Each row was made from one walk, in order. Every step used is in the known rows, and no mark comes twice. Write each row's walk.
In the rows, 100 means zero.
Known rows:
A/J/T/L: 98 93 98 102 89 86 111 88 107 134 102 120 110 121 112 116 80 60 87 84
A/L/F/J/T: 136 162 111 115 112 86 83 90 95 127 114 96 86 89 101 96 83 91 104 74
F/J: 112 76 106 83 96 88 104 113 103 103 96 98 104 106 102 108 104 89 88 121
F/L: 93 138 119 105 90 89 110 75 107 73 86 92 103 63 111 101 106 127 96 128
G/F/J/A/L: 124 136 120 86 127 65 89 125 121 89 97 111 95 49 119 102 101 120 104 99
T/L/A/G/F/J: 116 39 90 58 111 111 96 132 104 66 92 122 118 106 80 85 114 92 97 70
G/F/L/A/J: 96 138 104 79 112 90 94 106 139 73 98 106 108 101 124 98 113 135 100 111
G/F/L/A: 74 137 112 95 114 104 87 100 118 61 91 100 100 72 107 95 118 153 105 119
T/L/F/J/A/G: 119 60 81 103 111 70 110 103 89 64 108 116 104 84 84 92 96 127 107 94
F/J/T/L: 95 38 110 87 95 88 107 109 88 122 85 122 101 107 92 103 95 81 76 97
A/L/F/J: 144 159 102 101 124 80 82 104 105 91 113 86 108 74 101 92 89 101 104 83
G/F/L: 85 132 120 92 100 100 90 106 113 56 91 55 101 51 107 97 106 128 103 116
G/F: 86 110 102 99 100 112 88 121 104 89 113 56 105 89 102 111 97 88 114 102
T/G: 83 103 81 124 86 110 114 87 93 113 94 81 111 97 111 101 97 80 98 125
J/T: 84 129 109 124 82 106 107 73 88 132 106 101 87 113 104 118 92 80 109 111
A/L: 126 187 114 109 103 91 94 70 107 99 100 107 114 65 114 104 83 83 110 87
L/A/G: 111 134 89 110 88 122 115 64 102 85 102 132 108 124 95 100 110 102 119 98
J/T/L: 75 87 105 113 90 97 107 82 83 117 97 114 104 98 95 110 86 81 94 96
L/F/J/T/G: 95 72 77 126 98 105 98 109 80 142 110 74 85 130 97 91 94 95 93 116
T/L/A: 74 82 88 104 110 98 106 89 103 83 94 156 126 104 100 102 102 111 98 107
T/G/F/J: 95 56 89 84 104 111 96 147 101 102 93 56 104 99 104 89 105 85 87 118
A/L/F/J/T/G: 128 149 92 127 108 92 96 94 89 142 104 92 87 85 106 84 84 90 93 89

Which walk is each row?
93 69 115 87 98 107 86 134 96 125 100 69 80 117 97 107 103 84 94 101
G/F/J/T
127 79 113 82 83 120 97 114 90 112 101 65 79 120 84 100 103 71 101 75
A/G/F/J/T
100 126 90 98 99 133 92 97 104 74 112 102 104 113 92 98 109 96 126 77
L/A/G/F
77 32 104 75 118 103 87 136 98 110 90 130 98 112 88 96 110 107 89 87
G/F/J/T/L/A
97 96 79 117 102 84 97 94 102 124 124 90 105 125 102 109 72 82 99 75
A/J/T/L/F
63 93 97 116 102 103 106 77 92 118 96 163 103 118 97 104 99 103 100 101
J/T/L/A
110 144 108 105 87 111 115 45 108 57 85 129 104 89 101 86 120 137 111 107
F/L/A/G
88 38 111 73 106 96 89 145 89 113 92 81 98 97 86 101 98 82 81 82
G/F/J/T/L
123 83 96 71 104 120 97 125 107 80 101 103 102 122 88 91 122 98 108 88
L/A/G/F/J
102 82 115 96 88 96 104 95 93 135 95 100 82 126 100 111 101 87 88 113
F/J/T
81 82 79 121 113 92 92 105 89 76 120 83 121 84 85 100 81 101 110 94
T/L/F
112 90 88 102 110 87 92 119 98 89 116 73 102 108 93 100 98 107 101 115
L/F/J
76 92 86 132 103 98 94 89 78 107 120 89 100 97 86 104 77 96 108 84
J/T/L/F
87 115 76 128 88 107 119 74 111 160 97 144 98 163 129 104 98 92 98 117
L/A/J/T/G
96 70 95 110 84 105 117 98 87 146 81 98 86 123 107 98 104 87 80 124
F/J/T/G
109 129 96 123 85 97 123 61 99 80 104 120 97 92 106 112 101 111 122 115
J/A/G
110 122 116 88 84 116 98 85 101 45 95 52 100 56 96 88 107 112 110 83
A/G/F/L
80 144 110 105 101 93 108 67 115 74 84 138 103 82 112 97 117 152 100 132
F/L/A
102 70 106 71 107 101 89 145 108 90 103 64 101 101 97 104 107 92 91 107
G/F/J
113 82 104 85 97 123 97 110 96 111 103 112 82 140 90 94 116 92 111 81
L/A/G/F/J/T
